Each row was made from one small tree. Brackets hold a mark, then the marks that hang from it, in alphabetical order. Every link used is in the known rows. Write each row's tree.
Known rows
[dafe bafuf taturev]: 0.22,-2.26,0.30,0.63,0.41,0.00,-0.74,-0.54,2.08,-0.35,-0.04,1.56,-0.44,1.01,0.99,0.32,-1.33,0.81,0.31,0.63,0.88,-0.55
[dafe bafuf [soso mobi] taturev]: 0.25,-1.99,-0.14,1.44,0.24,-0.89,0.37,-0.44,2.18,-0.68,0.30,0.67,1.34,1.00,0.46,-0.07,-1.70,0.27,1.30,0.13,0.31,-0.73
[dafe soso taturev]: 0.59,-2.30,0.00,0.79,-0.45,-0.59,0.17,0.14,1.27,-0.39,0.30,0.57,0.33,1.80,1.26,0.16,-1.12,-0.10,0.81,1.13,0.10,-0.56
[mobi [soso [tiripo [bafuf tude] doli]]]: -1.33,-1.76,-0.78,0.63,-0.11,-1.23,-0.23,0.80,1.89,-0.67,0.50,3.47,1.55,1.13,2.17,-0.95,1.66,-0.22,1.57,0.41,0.22,0.90
[mobi [doli pudog] [soso gunoz [tiripo [bafuf [tude taturev]]]]]: -0.64,-1.72,0.17,1.20,-0.68,-0.81,-0.03,0.57,2.22,-0.28,-0.74,4.20,1.12,0.79,0.60,-0.76,0.13,1.32,-0.30,2.64,0.05,0.52
[dafe bafuf]: -0.38,-1.56,0.06,0.47,0.66,-0.21,0.10,-0.15,1.93,0.11,-0.55,2.52,-0.31,1.06,1.05,-0.27,-0.77,0.17,0.11,0.89,0.49,-0.50
[gunoz [bafuf [tude taturev]]]: -0.16,-2.05,1.49,1.03,-0.59,-0.69,-0.77,-0.95,2.37,0.59,-1.54,2.23,-0.36,0.44,1.35,0.73,0.15,0.44,-0.39,0.06,2.59,-0.83
[mobi [soso gunoz]]: -0.03,-1.50,0.75,-0.07,0.68,-0.59,1.26,0.22,2.03,-0.42,-0.61,3.95,1.30,0.65,1.50,-2.59,-0.76,1.04,-0.76,2.53,-0.32,-0.27
[tiripo bafuf doli]: -0.62,-1.24,-1.42,1.07,1.17,-1.41,0.22,0.73,1.15,-0.54,0.45,3.31,0.76,2.30,1.89,-0.28,0.44,-0.27,0.78,0.72,0.04,-0.40
[soso gunoz [tiripo [bafuf tude] doli]]: -0.62,-1.89,-1.37,1.12,0.80,-2.33,-0.24,0.80,1.75,-0.64,0.91,4.20,1.72,1.60,1.52,-0.81,1.32,-0.02,1.20,0.89,0.41,0.47
[mobi doli]: 0.06,-1.18,-0.08,1.01,0.42,-0.21,1.82,0.72,1.34,-0.31,-0.50,3.08,-0.27,2.48,0.71,0.32,-0.58,0.31,-0.55,1.43,0.16,-0.59
[mobi doli [soso gunoz [tiripo bafuf]]]: -0.61,-1.34,-0.49,0.83,0.58,-1.14,1.44,0.44,2.60,-1.09,0.75,4.53,1.49,1.88,0.76,-2.42,0.65,1.07,-0.01,2.74,-1.27,0.03
[tiripo [bafuf [tude taturev]] [doli [mobi soso] pudog]]: -1.72,-0.98,0.06,0.89,-0.34,-0.46,-0.49,1.83,2.11,0.35,-0.44,3.64,1.98,0.73,1.98,-0.72,-0.05,0.14,0.19,0.96,1.39,0.18
[tiripo [bafuf [tude taturev]] [doli [mobi soso]]]: -1.29,-1.00,-0.09,1.04,-0.44,-0.51,-0.70,1.00,3.05,-0.09,0.14,3.17,2.58,0.85,2.98,-1.20,0.55,-0.05,0.38,0.32,1.42,-0.13
[mobi doli [soso [tiripo [bafuf tude]]]]: -0.98,-1.63,-0.09,1.24,-0.34,-0.55,0.17,0.44,2.31,-0.68,0.35,3.40,0.97,1.18,1.20,-0.70,1.16,0.51,0.44,1.32,0.08,0.77
[mobi [soso [tiripo bafuf [doli pudog]]]]: -1.79,-1.27,-0.92,0.25,0.41,-0.94,0.89,1.96,0.92,-0.55,-0.04,3.95,0.48,1.89,1.17,-0.79,0.87,0.04,1.56,1.42,-0.89,0.84
[doli [mobi soso] pudog]: -1.55,-0.79,1.01,-0.29,0.23,0.45,1.69,2.32,1.73,0.26,-0.80,3.83,0.46,1.07,0.72,-1.69,-1.22,0.20,-0.41,2.15,0.20,0.22
[doli [mobi [soso [gunoz bafuf] tiripo]] pudog]: -1.89,-1.43,1.64,-0.52,0.40,-0.80,2.32,1.98,2.93,0.46,-0.11,5.19,0.87,0.78,-0.46,-2.87,-0.06,0.82,0.09,2.41,0.24,0.10

Which tree is each row?
-1.26,-0.93,-1.84,1.20,1.41,-2.59,1.70,1.85,1.16,-1.07,0.18,4.93,1.55,2.06,0.05,-1.02,0.26,0.36,1.60,1.22,-0.66,0.22 | [soso gunoz mobi [tiripo bafuf [doli pudog]]]
-1.92,-1.43,0.30,0.24,0.40,-0.97,0.18,1.96,2.43,-0.06,0.37,4.83,1.92,0.32,0.55,-2.65,0.14,0.77,0.25,2.61,0.15,0.90 | [doli [mobi [soso gunoz [tiripo [bafuf tude]]]] pudog]
-1.54,-0.69,-0.67,0.56,0.84,-0.75,0.91,1.84,2.46,-0.33,1.04,3.93,2.32,1.78,2.19,-2.23,0.43,-0.18,0.54,1.02,0.01,-0.24 | [tiripo bafuf [doli [mobi soso]]]
-1.63,-1.26,1.29,0.01,1.12,-1.38,2.64,2.34,2.13,0.44,0.27,5.76,1.84,1.08,-0.01,-2.43,-0.26,0.59,-0.50,1.87,0.96,-0.52 | [tiripo [doli [mobi [soso [gunoz bafuf]]] pudog]]
-1.01,-1.81,0.02,1.04,0.30,-1.17,0.63,1.16,1.62,-0.47,0.19,5.00,1.14,0.93,-0.12,-1.18,0.30,1.37,-0.34,2.79,-0.21,0.87 | [mobi [doli pudog] [soso gunoz [tiripo [bafuf tude]]]]
-1.22,-1.36,-0.08,0.93,1.27,-2.52,2.99,1.64,1.47,-0.38,-0.41,5.03,0.83,1.66,-0.88,-0.73,0.31,0.40,1.36,0.62,0.62,-0.14 | [soso [gunoz bafuf] mobi [tiripo [doli pudog]]]
-1.20,-1.35,-1.51,1.51,1.24,-2.66,0.86,1.68,1.17,-0.91,0.17,4.81,1.93,1.23,0.17,-0.44,0.50,0.47,1.37,0.80,0.45,0.63 | [soso gunoz mobi [tiripo [bafuf tude] [doli pudog]]]
-1.19,-0.99,1.00,-0.36,0.75,-0.17,2.11,2.22,2.05,0.13,-0.41,4.84,1.46,0.77,0.40,-2.80,-1.52,0.86,-0.97,3.06,-0.18,-0.07 | [doli [mobi [soso gunoz]] pudog]
-0.23,-1.41,0.69,1.18,1.46,-1.98,1.92,-0.19,2.38,-0.51,-0.49,4.28,1.16,0.87,0.00,-1.82,-0.37,1.13,-0.45,0.94,1.05,-1.16 | [soso [gunoz bafuf] mobi]
-0.41,-1.09,-0.48,0.58,0.87,-1.45,2.04,0.57,2.30,-1.10,-0.54,3.84,1.14,1.46,0.62,-1.69,-0.27,0.53,0.88,1.21,-0.37,-0.14 | [soso gunoz mobi tiripo]
-1.02,-1.33,-1.34,1.83,0.27,-2.37,0.01,1.08,1.74,-0.70,-0.65,4.15,1.86,1.08,0.85,-0.08,0.28,0.59,1.30,0.52,0.74,0.28 | [soso gunoz mobi [tiripo [bafuf [tude taturev]] [doli pudog]]]
-1.98,-1.09,-0.91,0.96,-0.60,-1.01,-0.56,2.16,2.08,0.30,-0.28,3.21,0.91,1.79,1.42,0.66,0.64,-0.60,1.66,0.24,1.18,0.63 | [soso [tiripo [bafuf [tude taturev]] [doli mobi pudog]]]
-0.55,-1.22,-0.69,2.25,-0.07,-1.75,0.46,0.61,2.21,-0.70,-0.84,4.07,1.34,1.25,-0.11,0.10,-0.26,1.29,0.28,1.54,0.45,0.05 | [soso gunoz [mobi [doli pudog]] [tiripo [bafuf [tude taturev]]]]
0.23,-2.17,0.29,1.12,-1.17,-0.40,-1.15,-1.10,2.19,0.71,-0.85,0.67,0.75,0.39,1.72,0.79,-0.99,-0.33,0.65,0.39,1.23,-0.40 | [dafe [bafuf [tude taturev]] soso]
-1.47,-1.73,0.91,0.59,-0.23,-1.79,0.91,1.88,2.66,0.91,-0.51,4.54,1.03,1.18,0.09,-0.20,0.52,0.01,0.80,0.57,2.23,-0.16 | [soso [gunoz [bafuf [tude taturev]]] [tiripo [doli mobi pudog]]]
-1.15,-0.88,-0.50,1.19,0.25,-0.71,3.04,1.98,1.02,-0.61,-1.06,3.62,-0.31,2.44,-0.79,0.46,-0.56,0.23,0.90,1.03,-0.38,0.26 | [soso [mobi [doli pudog]] tiripo]
-1.63,-1.26,-0.09,0.71,1.01,-1.49,0.50,2.35,1.76,0.00,0.79,5.36,2.89,0.59,1.05,-2.26,-0.12,0.62,-0.35,2.14,0.78,0.36 | [tiripo [bafuf tude] [doli [mobi [soso gunoz]] pudog]]
